Each row was made from one small tree. Brackets hold a mark, then the marks that hang from it, in alphabetical order. Every link used is in the known rows. Write each row's tree.
Known rows:
(koma (dake (tuleg mobiler)) nule): [-0.93 -0.07  2.48 -1.66  0.36 -1.21  3.84  2.06 -2.11  0.42  0.55 -2.22
 -3.52 -1.76  0.13 -2.86 -5.14 -5.18]
(tuleg mobiler (nule (koma dake))): [-2.83 -1.31  4.75  1.60  3.64 -1.82 -1.21  2.88 -4.03  0.94 -1.15 -3.16
 -2.37 -0.47 -0.55 -2.56 -4.59 -6.09]
(bufo mobiler): [-0.47  0.88 -0.37 -0.16 -0.26 -1.47  1.57  0.61 -0.44  0.51  1.03  0.68
  0.18  0.02  0.53 -1.01  1.02  2.02]
(bufo (tuleg nule)): [-1.15  0.34 -1.25 -1.74 -1.16  0.79 -1.59  0.98 -2.78  0.55 -0.58 -0.86
 -4.56 -2.75 -1.47  0.39 -2.20 -1.85]
(koma dake (nule (tuleg (mobiler bufo)))): [ 1.69 -0.69  1.22 -0.32  2.20  0.08  1.31  4.45 -1.54 -2.08  0.92 -2.31
  0.36  0.42 -2.06 -2.22 -5.41 -4.77]
(tuleg mobiler): [-1.05  0.11  1.14 -0.21  1.10  0.08 -0.15 -0.51  1.58  0.77 -0.50 -0.05
  1.22  1.90  3.03 -1.47 -1.96 -1.56]
(bufo (tuleg mobiler)): [ 0.16  0.46 -1.57 -1.89 -0.44  2.36 -0.80 -0.57  1.57  1.49  0.54  0.59
  0.00  1.27  2.63 -0.83 -2.56 -3.01]
(nule (dake (tuleg (mobiler bufo))) koma): [ 5.12 -0.06 -1.94 -1.86  3.85  0.69 -1.80  1.41  1.46  0.39  2.90 -5.01
  2.17  3.43  0.85 -1.28 -6.53 -6.10]
(koma dake (nule (tuleg mobiler))): [-1.07 -1.03  2.81  0.95  1.75 -1.29  2.24  3.37 -1.70 -1.62  0.41 -0.66
 -1.85 -1.87 -1.62 -3.42 -3.67 -4.58]
(mobiler (bufo tuleg)): [ 4.39  0.98 -4.24 -3.00 -1.02  3.58 -1.38  0.89  0.43  0.15  1.41 -1.19
  0.86  1.55 -0.93  2.07 -1.98 -1.26]
(tuleg (mobiler bufo)): [ 2.05  0.47 -0.77 -1.28  1.39  1.25 -1.29  0.68  1.97 -0.07  0.35 -1.51
  3.60  4.01  2.78 -0.44 -3.69 -1.40]
(bufo (mobiler (tuleg (nule dake)))): [-2.27 -0.32  0.86  0.84  3.22 -5.56  3.43 -1.24 -3.68  0.42 -0.85 -0.07
 -3.11 -2.42  0.48 -3.16 -3.26 -1.10]
(tuleg (mobiler bufo) (nule koma)): [ 0.07  0.46  0.94 -0.44  3.00  0.63 -4.42  1.55 -1.99  0.00 -0.63 -4.51
  0.22  2.46 -0.13 -0.33 -5.39 -3.98]
(dake (tuleg mobiler)): [ 0.92  0.75 -0.35 -1.44 -1.00 -0.43  0.17 -0.16  1.31  1.42  0.73 -1.59
 -0.08  0.93  2.78 -1.54 -4.71 -2.12]
(bufo mobiler (tuleg nule)): [-1.73  1.30 -1.44 -1.95 -1.52 -0.59  0.00  1.30 -3.30  1.27  0.34 -0.29
 -4.51 -2.44 -0.88 -0.69 -1.28  0.04]
(nule dake koma (tuleg (mobiler bufo))): [ 4.94 -0.88 -1.43  0.78  5.05  0.31 -3.53  2.71  1.69 -1.80  2.29 -3.34
  3.86  3.12 -0.90 -2.08 -5.05 -5.64]
(koma dake): [ 0.47 -1.05  2.14  0.62  1.07 -0.86  2.24  2.29 -1.74  0.02 -0.12 -0.15
 -0.47 -0.53 -0.51 -1.11 -0.95 -1.89]
(bufo (mobiler tuleg)): [-1.10  1.00 -0.55  0.81  0.47 -3.13  3.40 -2.20 -1.69  1.60 -0.27  1.46
  0.41 -0.29  0.27 -1.80 -1.05  2.07]
(nule (dake tuleg)): [ 2.97 -0.44 -1.34 -1.54  0.85 -1.53  1.53  0.62  0.52 -0.07  1.83 -1.45
 -1.31 -1.04  0.31 -1.32 -2.96 -2.41]
(mobiler bufo (tuleg nule)): [ 0.22  0.37 -0.68 -0.13  1.11 -1.90 -0.19 -0.88 -3.52  0.20 -2.07 -1.93
 -1.02 -0.22 -1.05  0.39 -5.13 -0.41]
(nule koma tuleg): [ 2.13 -0.24 -0.73  2.36  1.13 -0.15 -3.47  1.75 -0.89 -0.53  1.65 -1.83
  0.36 -0.98 -4.26 -0.71 -0.42 -1.44]
(bufo mobiler tuleg): [ 0.76  1.39 -2.72 -1.84 -1.47  0.91  1.34  0.50 -0.30  1.33  1.99  0.95
 -1.23 -0.60  0.09 -0.47  0.78  0.66]

Write each row's tree:
[-2.06  0.43 -0.38 -1.96 -0.47  0.73 -1.95  0.50 -1.24  1.08 -1.06 -0.51
 -3.32 -0.50  1.84 -1.06 -4.29 -3.59]
(bufo (tuleg mobiler nule))
[ 1.76  0.89 -3.14 -2.93 -0.93  1.98 -2.51  2.03 -2.42 -0.05  0.03 -2.08
 -2.36 -0.43 -2.00  1.65 -3.94 -1.89]
(mobiler (bufo (tuleg nule)))
[ 0.71 -0.46 -0.35 -2.39  1.07 -1.02  2.88  0.70 -1.03 -1.16  1.76 -2.16
 -4.35 -2.90 -1.84 -1.26 -2.99 -3.63]
(koma (nule (dake tuleg)))
[ 1.66 -1.44 -0.01  0.79  2.97 -1.41 -0.21  1.64  2.45 -1.29  1.57 -0.03
  1.90  0.87  1.67 -3.44 -3.45 -3.77]
(nule dake (tuleg mobiler))
[-2.71  0.14  3.35  2.79  3.32 -5.11  2.63  0.55 -7.29  1.88 -1.09 -2.02
 -3.37 -2.81 -3.21 -2.91 -3.49 -2.05]
(bufo (mobiler (tuleg (nule (koma dake)))))
[ 2.13 -0.48  0.10 -0.53  3.39 -0.65 -0.99  0.19  1.10  0.95  2.30 -3.40
 -0.12  1.47  0.81 -2.84 -4.67 -5.93]
(nule (dake (tuleg mobiler)) koma)
[-3.04  1.15  1.09  2.15  2.29 -4.01  0.19 -1.62 -5.52  2.00 -0.71 -1.59
 -3.05 -1.95 -2.51 -1.60 -2.36 -0.13]
(bufo (mobiler (tuleg (nule koma))))
[-1.91 -0.48  1.13  1.91  5.04 -4.76  1.39 -1.43 -4.73  0.79 -0.22 -1.93
 -2.96 -1.85 -2.06 -3.33 -3.48 -2.68]
(bufo (mobiler (tuleg (nule dake koma))))
[ 1.51 -1.27  2.32  2.69  3.24 -1.35 -1.35  3.64 -1.06  0.14  1.14 -2.15
  1.22  0.20 -1.74 -3.04 -3.47 -5.18]
(nule (koma dake) (tuleg mobiler))
[ 4.83 -1.03 -1.88 -0.23  3.32 -0.09 -1.43  2.68  2.92 -2.11  1.81 -1.35
  3.80  2.95  1.36 -2.14 -5.14 -3.94]
(nule dake (tuleg (mobiler bufo)))
[-3.31  0.03  2.55  0.90  2.78 -0.77 -3.44  0.74 -2.31  0.78 -1.31 -3.02
 -1.96  0.46 -0.04 -1.78 -3.79 -3.91]
(tuleg mobiler (nule koma))
[-1.04 -0.22  2.93 -0.84  0.04 -3.06  1.56  2.89 -3.35  1.00 -1.25 -2.75
 -3.52 -1.69  1.34 -2.75 -6.70 -4.68]
(koma (dake (tuleg mobiler nule)))
[ 4.99  0.10 -2.16 -3.01  1.97  0.23  0.37  1.09  2.62 -0.12  2.05 -3.17
  2.26  3.25  2.89 -1.39 -6.82 -4.27]
(nule (dake (tuleg (mobiler bufo))))
[-1.70 -0.80  2.15 -0.13  2.36  0.52 -1.61  2.58 -3.89  1.58 -0.16 -3.02
 -3.94 -1.09 -0.96 -2.05 -4.88 -7.38]
(bufo (tuleg mobiler (nule (koma dake))))
[-1.48  0.87  0.81 -1.27 -0.94 -2.10 -0.96  0.80 -1.73  1.24 -0.94 -2.59
 -3.10 -0.49  1.94 -1.61 -5.88 -2.42]
(dake (tuleg mobiler nule))
[ 1.00  0.16  0.30  2.22  2.19  0.00 -3.57  1.23  0.66  0.00  1.06 -1.86
  1.62  1.17 -1.16 -1.97 -2.54 -3.24]
(nule koma (tuleg mobiler))
[-0.41 -0.47  0.65 -2.60  1.96 -0.86  2.67  0.23  0.46 -0.63  1.32 -2.31
 -3.19 -0.75  1.22 -2.76 -5.40 -5.54]
(koma (nule (dake (tuleg mobiler))))
[-1.02 -1.00  0.01 -1.06  4.07  0.64 -2.70  0.85 -1.46  1.00  0.75 -2.79
 -3.57 -0.38 -0.08 -2.45 -4.85 -7.75]
(bufo (tuleg mobiler (nule dake koma)))
[-1.27  0.84  1.10 -0.50  0.84 -1.35 -3.05  0.72 -2.48  1.27 -0.06 -4.44
 -3.37 -0.40 -0.35 -1.60 -5.73 -4.16]
(dake (tuleg mobiler (nule koma)))
[-0.59 -1.36  0.93  0.11  3.26 -1.06  1.12  1.71  0.78 -2.26  1.14 -0.58
 -1.29 -1.30 -0.54 -3.52 -3.67 -5.12]
(koma (nule dake (tuleg mobiler)))
[ 1.56  1.37 -0.99 -2.70 -0.53 -0.44 -1.73  1.92 -1.44  0.59 -0.24 -4.01
 -1.06  1.39  1.40 -0.67 -7.58 -2.33]
(dake (tuleg (mobiler bufo) nule))
[-1.77 -1.40  1.43  1.95  5.08 -3.76 -0.27 -1.58 -4.03  0.56 -1.27 -2.32
 -3.35 -1.87 -2.54 -1.85 -4.23 -4.77]
(mobiler (tuleg (nule dake koma)))
[ 1.26 -0.99 -0.14  0.81  5.59 -2.09 -1.38 -0.66 -3.79 -0.20 -0.59 -3.96
 -0.93  0.17 -2.71 -0.70 -5.84 -4.72]
(mobiler bufo (tuleg (nule dake koma)))
[-1.63  1.39 -1.16 -0.89  0.34  0.16 -1.95  1.44 -4.27  1.46  1.12 -2.04
 -4.35 -2.01 -3.17 -0.63 -0.97 -1.45]
(bufo mobiler (tuleg (nule koma)))
[ 0.55  0.53 -0.50  0.99  2.93 -1.13 -2.49 -1.14 -4.72  0.68 -1.29 -4.12
 -0.91 -0.21 -3.00  0.47 -5.15 -2.08]
(mobiler bufo (tuleg (nule koma)))
